What can hang from each mark:
k5: k72 k104 k601
k72: k5 k378
k104: k5 k164 k172 k378
k601: k5
k378: k72 k104
k164: k72 k104

Each row was made from one small tree. The marks that hang from a mark follow it in brackets, in the order of their numbers. Every link used is in the known rows. Write each row's tree.
Known rows:
k164(k104(k5(k601) k172 k378)): [  8.9   7.8 -17.5  12.4 -12.3   9.9  24.3  12.0  -9.1  -7.0 -22.8 -10.9
  -8.0  -0.7  24.0 -31.4   3.7 -59.5  11.4 -21.5  -8.6  10.5  34.4 -13.5
   6.8]
k164(k72(k5(k104(k172)) k378)): [ 24.1  -3.0 -17.1  13.3 -10.1  -5.3  10.1  14.3  -2.7  -4.7  -8.1 -18.1
  -2.3  22.2  14.8  -7.0  -7.4 -60.7 -11.8 -24.6  18.0   9.0  46.6 -15.8
   1.0]
k5(k104(k164 k172 k378) k601): [ 28.4  -2.5 -17.1  15.4  -6.1   1.3  18.1   3.6 -17.6  -0.8 -19.9  -0.5
 -16.8   1.1  25.5 -25.0 -12.3 -39.0   9.1 -20.3   0.1  13.3  51.1  -4.2
  12.0]
k5(k72): [ -2.9   1.9 -24.8  28.3 -11.1 -12.5  13.5   5.2  13.7  -1.1 -15.9   3.1
   7.4  13.4  12.3 -14.9 -15.5 -24.0   2.0  -9.4  -1.6   0.1  41.4  -3.3
 -16.3]
k104(k5 k164 k172 k378(k72)): [ 11.5 -13.8   0.4  14.0   1.8 -17.2  24.8   9.6 -28.3 -15.7 -10.9  -3.5
 -16.8  12.8  51.8 -27.6 -17.4 -66.7   3.8   1.1 -22.0  15.4  22.9 -23.2
  10.9]
k72(k5(k601) k378(k104(k164))): [  3.8 -15.7 -17.3  23.4  -4.9 -12.3  17.8  15.0 -11.0  11.0 -23.0   0.0
 -17.1   5.3  25.3   6.1  -2.1 -35.9   5.4 -36.2  -2.6  -7.7  42.2  -9.0
  -7.1]
k378(k104(k164(k72))): [  0.1   4.0  -2.5  17.6  -4.8   3.8  13.1  20.0  -8.9  -6.8  -4.7  -5.7
  -6.5   1.5  21.1  -1.7  -9.0 -32.1   8.7  -8.1 -13.4   1.3  27.5   0.3
  -0.1]
k164(k72 k104(k172 k378)): [ 10.2  19.4  -7.0  19.7  -5.5  10.0  20.4  24.5  -3.8 -17.7  -7.6 -18.5
   3.1   9.3  13.8 -26.9 -10.0 -57.2   2.5 -11.7   1.5  15.6  29.8 -16.5
   6.5]
k378(k104(k5 k164)): [ -2.5  -5.4  -6.1  16.4  -7.1  -3.2  13.3  11.6 -15.0  -2.7 -10.7  -1.7
 -16.9  -9.2  30.7  -5.0  -0.4 -40.2   9.3  -5.9 -23.6  -1.4  23.6  -2.6
   2.3]
k164(k72(k5(k104 k601))): [ 13.5  -3.4 -24.9   7.0 -22.5  11.6   9.8   9.5   2.7   5.9 -15.3 -12.6
   8.3  22.6  16.4 -13.1   6.7 -30.9   1.3 -43.2   7.7  -0.2  50.7   4.7
  -7.3]
k72(k378): [ -0.3  -2.4 -18.2  36.2   2.1 -23.1  11.7   4.2   9.1   2.3  -7.2   0.0
   2.8   7.7   5.1   4.0 -17.5 -41.1 -10.2  -6.7  11.5  -3.3  33.5 -15.6
  -7.7]
k601(k5(k72 k104)): [ 13.7   5.3 -31.3  15.0 -21.1   0.8  16.9   7.4   2.1  15.1 -17.5   3.3
   6.9   5.4   9.2 -19.9  -9.8 -34.6   1.1 -14.9  13.3   7.2  48.1   3.0
  -6.8]
k378(k72): [ -5.3  -2.4 -11.5  24.8  -5.2 -16.2  13.8   5.4   0.3  -6.9 -11.3   0.9
  11.3  18.0  15.5  -8.4 -17.9 -35.4   4.0 -10.5  -9.1   0.0  28.6  -7.4
 -11.6]
k378(k72(k5(k104(k164)))): [ 10.2 -14.5 -13.6  15.9  -8.9 -15.8  11.3  11.0 -17.7  -2.4 -14.5  -6.8
   1.8  17.5  23.0  -9.6  -7.6 -34.4  -0.4 -28.6 -10.8   0.9  37.9  -4.3
  -5.8]
k104(k5 k164(k72)): [  3.0  -6.6 -11.1  10.7  -9.7  -1.9  12.1  14.7  -2.7  -3.7   4.1 -11.0
   0.4  11.9  36.8  -9.6   0.4 -44.9  -6.4  -7.2  -9.1  -2.2  26.7  -1.8
   0.2]
k72(k5(k601) k378): [  2.8 -12.2 -28.7  27.8  -7.6 -17.7  13.5   5.8   7.6  14.1 -20.3  -1.1
  -0.3  18.8  16.7   0.6  -1.8 -35.7  -6.4 -36.5  13.0  -7.6  45.1 -12.6
 -14.6]
k601(k5(k104(k164 k378(k72)))): [ 16.4  -5.1 -12.4  17.4  -7.0  -8.2  21.8  10.2 -26.2   9.1 -11.3   3.1
  -0.1   3.2  24.5 -19.5 -17.8 -44.9   0.2 -11.0   2.2  11.2  33.3  -6.5
   9.2]
k5(k72(k378) k104): [ 14.8  -6.6 -24.0  24.2 -10.7 -12.6  15.5   1.3   1.2  -3.4 -19.6  -2.6
   0.8   9.0   3.2  -9.7 -21.2 -39.1   1.2 -19.0   8.3   3.7  56.2  -3.9
  -5.5]
k5(k104(k172)): [ 21.0   9.3 -19.2  18.3  -9.0  -2.5   5.6   2.7  -0.3  -4.9 -12.4  -6.1
  -3.5   2.1   5.0 -17.6  -9.7 -44.5  -0.6  -7.3   6.4  12.7  43.6  -7.1
   2.5]
k104(k5 k172): [  7.5   2.0 -17.5  14.7  -9.0  -7.2  11.1   5.6   4.5  -4.4  -8.6  -5.4
  -8.2   7.1  27.3 -18.8  -0.4 -57.6  -3.6   1.2  -3.5   8.4  28.9 -15.6
  -1.0]
k72(k378(k104(k5 k164 k172))): [ 10.6  -8.0  -4.2  16.8   0.8 -12.5  18.2  14.2 -17.2  -7.4 -10.9  -4.8
 -26.3  -4.1  30.1  -1.0 -10.8 -67.0   1.9  -1.0  -9.5   5.5  29.2 -18.6
   8.1]
k601(k5): [ -0.2  10.0 -25.9  25.5 -10.7  -8.4  13.6   9.6   9.5  19.5  -7.0   4.9
   9.0   4.0  11.1  -9.6  -6.3 -34.9  -9.1  -3.1  15.7   1.2  26.6  -6.2
  -8.6]
k601(k5(k104)): [ 14.0   7.9 -26.5  17.5 -15.8   0.4  10.5   6.3   0.1  17.3  -9.4   1.2
   7.1  -1.3   4.8 -13.5  -4.3 -37.5  -5.6 -11.3  17.5   5.2  37.8   0.3
  -1.0]
k378(k72 k104(k5 k164 k172)): [  5.5  -9.8   3.0   3.5  -5.0  -3.9  21.1  16.4 -28.0 -18.9 -15.2  -4.4
 -21.0   4.6  41.8 -14.2 -10.2 -62.1  18.0  -3.7 -32.6   9.7  23.4 -11.1
   5.0]

Write each row's tree:
[ 29.5   1.8 -19.1   0.3 -16.1  15.1  14.3  12.6  -7.1  -4.0  -9.8  -9.4
  -7.0  12.7  21.3 -18.4  -4.9 -40.9   6.7 -25.2   4.7   9.3  54.4   6.6
   6.7] -> k5(k104(k164(k72) k172) k601)
[ 26.5   4.6 -27.0   8.5 -15.8  -0.9  20.7  15.6  -7.4   9.8 -14.1   1.5
  -7.4   4.1  20.9 -24.6 -12.5 -44.9  -1.2  -6.1  11.2  13.6  48.7  -0.8
   1.6] -> k601(k5(k72 k104(k164 k172)))
[ -2.1  -9.5 -30.6   9.5 -22.7   0.1  20.7  -0.1   9.3   3.9 -23.3   2.4
   1.2  15.6  30.3 -20.8   1.9 -33.6  12.4 -26.0  -9.7  -3.6  46.8   3.9
 -13.4] -> k104(k5(k72 k601))
[ 22.8  -3.8 -13.4  10.5 -10.6   2.5  22.1  -1.6 -19.5  -8.9 -27.7  -1.5
  -6.6  13.6  21.9 -28.3 -17.6 -48.6  19.2 -26.7  -5.1  17.4  51.1  -9.0
   6.3] -> k5(k104(k172 k378(k72)) k601)
[ 15.3  -5.5 -20.1  12.4 -18.4   9.0  13.8   6.3  -5.8   4.2 -18.2 -11.1
   4.4  21.3  23.2 -19.0   1.3 -34.2   3.6 -41.9   6.1   5.3  49.0  -3.1
  -2.4] -> k164(k72(k5(k104(k378) k601)))
[ 19.4  -5.1 -13.1  17.3  -5.8  -4.7  10.8  12.9  -7.9  -4.5   0.3 -10.7
  -0.4   7.2  12.0  -1.5 -15.6 -43.1  -7.5 -15.1   8.8   0.5  43.4  -0.4
   5.8] -> k5(k104(k164(k72(k378))))
[ 11.4  -4.4 -17.0  14.6  -9.1  -1.2  21.6  -1.5  -6.8  -1.2 -21.1  -0.4
 -14.0   8.0  38.6 -29.4  -2.9 -57.0   8.6 -12.9  -5.2  12.3  36.4 -18.0
   4.7] -> k104(k5(k601) k172 k378)
[  3.3 -18.5 -19.2  20.9  -6.0 -20.3  21.0   9.5  -4.0  -1.1 -10.0  -1.0
  -9.9   9.9  35.0  -7.9 -12.5 -48.1  -4.4  -7.8  -7.7  -5.1  38.3  -8.0
  -5.2] -> k104(k5(k72(k378)) k164)
[  7.4   7.1 -27.1   3.4 -23.1  13.1  24.1  17.3   3.6  -6.3 -25.9  -8.6
  -3.9   7.3  20.6 -31.3   5.7 -52.7  15.1 -27.8  -9.5   4.2  46.5  -2.2
  -5.3] -> k164(k104(k5(k72 k601) k172))
[ 22.8  11.8 -25.2  11.9 -14.3   2.1  12.2  10.0  -1.3  12.3 -10.9  -1.0
  -0.9   0.2   8.2 -18.6  -6.3 -50.5  -5.7  -4.8  18.7  14.0  39.1  -6.3
   3.1] -> k601(k5(k104(k172)))
[ -0.4   6.6 -20.0   0.9 -24.7  23.8  18.6  19.9   4.9  -3.6 -11.1 -18.2
  10.6  10.3  18.2 -18.1  13.2 -48.0   9.4 -35.1  -6.2  -4.3  36.0   5.8
  -3.4] -> k164(k72 k104(k5(k601)))
[ 12.0  -6.9 -30.8  16.0 -19.4  -0.3   7.4   1.3   0.7  13.1 -24.6  -4.6
   1.6  12.1  12.3 -12.2   8.2 -24.5   2.5 -43.4   5.5  -2.8  51.9   2.4
  -9.7] -> k72(k5(k104 k601))
[ -4.2 -13.8  -4.2  21.4  -5.0 -15.1  21.8  -1.0 -16.1  -9.4 -15.1  -1.2
  -0.2  13.8  37.8 -21.7 -13.7 -53.8   6.2  -9.9 -19.7   6.8  22.8 -18.8
   0.8] -> k104(k5 k378(k72))
[  7.8  -0.8  -4.2  11.3  -5.1  -0.6  14.6  14.4 -16.8  -8.4 -11.1  -4.1
 -24.6  -6.9  34.8 -12.2  -2.3 -55.2   9.2   1.2 -20.5   8.9  25.1 -10.3
   6.9] -> k378(k104(k5 k164 k172))
[ -2.0   9.5 -13.5   7.4 -18.3  15.5  14.8  22.4   3.5  -8.8  -3.5 -21.7
  11.1   7.8  14.7 -16.1   8.7 -52.7   1.5 -21.1  -6.3  -0.9  27.6  -1.2
  -1.1] -> k164(k72 k104(k5))
[  8.1  -1.9 -21.9  12.0 -14.3  -6.0  17.7   5.4   5.9  -8.2 -16.3  -2.9
  -7.7  14.2  31.6 -26.0  -5.7 -55.1   2.5  -3.1  -7.4   9.7  38.6 -11.7
  -6.1] -> k104(k5(k72) k172)
[  1.3   8.5 -24.7  10.9 -21.7  15.4  15.5  25.6   7.1   1.7 -14.2 -18.4
  13.0  18.7  11.7 -14.4  13.1 -34.4   3.3 -47.4   3.0  -5.5  40.5   2.5
 -11.0] -> k164(k72(k5(k601)) k104)
[ 26.4   2.1 -28.7  12.9 -14.7  -5.9  22.7   9.7  -2.3  10.3 -18.2   0.3
  -5.1   8.2  10.5 -18.0 -18.2 -59.8  -2.8  -9.2  23.1  13.8  52.6 -10.3
  -0.5] -> k601(k5(k72(k378) k104(k172)))
[  2.1  -7.5 -30.3  24.5 -12.1 -10.8  23.8   1.7  13.4   4.6 -24.3   6.4
   1.4  18.9  13.9  -8.3 -16.6 -31.5   7.9 -27.6   7.1  -5.9  55.2  -3.3
 -16.2] -> k5(k72(k378) k601)
[ -2.9 -12.3 -22.2  17.0 -12.8 -12.3  16.5   6.9  -1.6   2.7 -22.7   0.1
   8.5  27.9  24.5 -11.1  -3.4 -30.4   6.6 -38.1  -7.6  -3.7  38.3  -5.4
 -17.3] -> k378(k72(k5(k601)))
[ 24.5  -5.6  -3.6  18.0   0.9 -11.8  18.6   6.9 -28.9 -15.4 -14.8  -4.6
 -11.1   6.7  27.4 -24.1 -24.6 -51.3   5.6  -7.3  -9.7  18.8  38.6 -13.7
  13.9] -> k5(k104(k164 k172 k378(k72)))
[ -0.2  -9.7 -17.6  20.7 -11.7  -2.8  19.4  -5.5  -4.2   5.1 -19.8   2.1
  -4.6   6.2  34.7 -21.4  -0.8 -41.0   8.2 -20.7  -9.1   1.3  34.5 -10.4
   0.0] -> k104(k5(k601) k378)
[ 26.6   4.4 -16.8  17.9  -6.1  -4.2  18.5  11.4 -18.9  11.2 -10.7   0.4
 -11.2  -3.7  23.6 -24.8 -14.2 -51.9  -6.1  -1.0  12.8  18.1  36.2 -12.6
  13.8] -> k601(k5(k104(k164 k172 k378)))
[  6.3  18.0 -12.2  29.5  -0.9  -2.4  18.1  17.4  -4.5 -11.2 -14.7  -9.8
  -2.9  -2.9   7.9 -26.3 -10.5 -50.3   3.1  -6.9  -2.0  14.3  29.2 -20.0
   5.2] -> k164(k104(k172 k378))
[ 26.5   1.0 -23.9   8.8 -12.2   3.4  12.0   6.8  -8.0   1.3 -16.4  -3.0
 -11.4   2.7  17.4 -16.9  -5.1 -35.5   7.0 -21.6   2.7   6.6  53.2   4.0
   4.7] -> k5(k104(k164 k172) k601)
[  3.4  -0.4 -28.9  25.8 -10.9 -15.2  23.6  10.1   8.7  16.3 -13.7   6.7
   5.6  12.2  13.3  -8.7 -18.3 -44.6  -7.5  -7.8  20.0   0.9  40.8 -10.1
 -12.1] -> k601(k5(k72(k378)))
[  2.5   0.0 -21.3  22.0 -11.2  -7.5  25.7  13.5  -0.8  12.8 -19.6   6.9
  -3.2   4.0  15.2  -6.6 -17.4 -46.3   3.7  -9.7  10.5   3.6  38.4  -9.1
  -8.9] -> k601(k5(k72(k378(k104))))
[ -2.1   2.6 -28.5   8.8 -24.6  10.9  23.1  12.8   5.2  -1.4 -24.5  -7.4
   5.1   5.1  17.3 -24.0   8.4 -38.8  15.4 -34.1 -12.7  -5.4  44.0   5.5
  -9.9] -> k164(k104(k5(k72 k601)))
[ 11.5   3.0  -4.6  12.2  -6.0   1.9  12.9  25.8 -13.1  -8.0  -9.0 -10.7
 -17.6   9.5  31.6  -8.9  -4.1 -46.5   4.2 -12.2  -9.7  10.4  29.6 -10.2
   1.4] -> k378(k104(k164(k72(k5)) k172))
[  3.1   4.2   0.0  14.8  -3.1  -3.7  18.3  12.8 -14.7 -17.1 -20.3  -0.6
  -9.6   8.7  19.9 -12.6 -18.6 -52.0  19.9  -6.2 -19.7  12.8  28.4 -12.7
  -2.5] -> k378(k72 k104(k172))
[ 16.9   3.8 -23.7  16.9 -12.0  -3.0  12.0  12.9  -7.5  18.1  -5.2   0.9
   0.9  -4.5  12.9 -10.8  -5.4 -35.2  -7.8  -8.6  12.8   4.1  36.5   2.4
   3.1] -> k601(k5(k104(k164)))
[ 28.3  -6.8 -19.9  17.5  -4.5 -15.2  19.1   9.9  -9.4  -8.2 -15.7  -4.3
 -14.6   7.6  16.6 -13.2 -24.5 -51.4  -1.1  -8.6   6.6  10.2  56.5  -9.1
   3.2] -> k5(k72(k378) k104(k164 k172))
[  9.9  11.1  -6.3   9.0 -11.3  14.3  22.8  21.8  -8.9 -17.6  -7.3 -22.5
  -1.8   8.3  26.2 -30.9  -0.3 -71.0   2.6 -12.2  -6.1  14.5  27.5 -17.4
   9.7] -> k164(k72 k104(k5 k172 k378))
[ 14.8   0.4 -14.7  15.1  -5.0  -7.2  11.0  24.1  -1.2  -3.8  -1.2 -12.3
  -6.1  21.3  32.4 -13.0  -4.0 -45.7 -12.1 -10.4   3.8   8.3  33.3 -13.0
  -2.5] -> k104(k164(k72(k5)) k172)
[ 19.9  -5.8 -14.7  13.0 -11.8  10.1  18.3   5.8 -15.7  -0.2 -12.9  -6.0
  -2.6   9.5  25.1 -19.0  -9.5 -30.9   9.6 -29.5  -0.6   5.4  49.8   4.3
   8.5] -> k5(k104(k164(k72) k378) k601)
[ 12.4  -0.9 -19.0  13.8 -16.9   3.3   5.0  11.4   1.1   0.9  -7.5 -15.5
   9.6  19.3  13.8 -10.2   2.1 -36.5  -6.3 -29.3   7.2   2.9  41.6  -1.8
  -6.6] -> k164(k72(k5(k104)))
[ 22.5  -2.1 -30.5  11.0 -18.3   0.8   7.5   4.4  -0.9   7.5 -24.3  -6.0
  -5.8  13.0  16.0 -18.8   6.9 -37.5   2.3 -36.9   7.2   6.4  53.4  -4.2
  -5.4] -> k72(k5(k104(k172) k601))
[ 16.9  -9.8 -20.6   5.2 -16.0  -3.4  15.8   5.5 -11.3  -2.5 -28.1  -5.6
  -0.7  23.5  21.7 -19.6  -4.3 -43.8   9.9 -39.0  -3.6   6.9  49.2  -5.4
  -7.5] -> k378(k72(k5(k104(k172) k601)))
[ -1.8 -16.9 -10.7  13.9 -10.9  -5.4  26.6  -5.1 -15.1  -4.5 -22.6   1.6
  -0.6  16.8  41.1 -24.9  -8.1 -48.4  15.9 -25.1 -19.2   3.1  32.2 -11.0
  -1.0] -> k104(k5(k601) k378(k72))
[ -1.0 -10.5 -13.7  17.1  -9.6  -2.1  19.8   3.3  -6.6   1.8 -21.2   0.5
 -13.0  -0.5  21.6   1.1  -4.0 -52.3  12.9 -21.8  -6.8  -3.9  37.1  -8.2
  -2.5] -> k72(k378(k104(k5(k601))))
[  8.6  22.1 -12.9  12.5 -11.5  13.4  14.3  27.9   6.7 -14.4  -4.0 -19.5
   8.1  10.9   5.7 -19.1  -3.0 -53.3   0.4 -12.8   3.9   9.1  32.2  -7.2
  -0.9] -> k164(k72 k104(k172))
[ 13.2   2.4  -8.2  32.4   7.2 -18.7  15.9  10.8 -11.2  -6.3  -6.4  -0.2
 -15.3   3.9  30.6 -19.9 -21.4 -44.2  -5.3   7.1  -2.3  14.5  28.4 -21.8
   7.8] -> k104(k164 k172 k378)
[ 12.7  15.0 -12.3  16.4  -5.6   4.5  19.6  28.5   4.3 -15.2  -3.5 -20.6
   3.2  12.9   3.6  -9.7 -11.0 -65.8  -5.1 -14.3  11.9   7.1  35.3 -15.1
   1.8] -> k164(k72(k378) k104(k172))
[ 19.1  -2.7 -22.7  19.9 -12.4  -5.3  23.4   9.5 -15.8  13.5 -16.8   5.3
  -3.3   1.4  23.8 -25.4 -16.5 -37.1   0.7 -10.4   7.0  11.3  44.6  -2.3
   4.7] -> k601(k5(k72 k104(k164 k378)))
[ 11.8   6.9 -12.1   5.6 -11.2   8.2  21.3  25.6  -1.7 -15.2  -3.4 -24.0
  -0.9  10.6  17.0 -12.9  -0.6 -80.2  -3.7 -15.1   4.0   7.4  32.3 -16.2
   5.2] -> k164(k72(k378) k104(k5 k172))
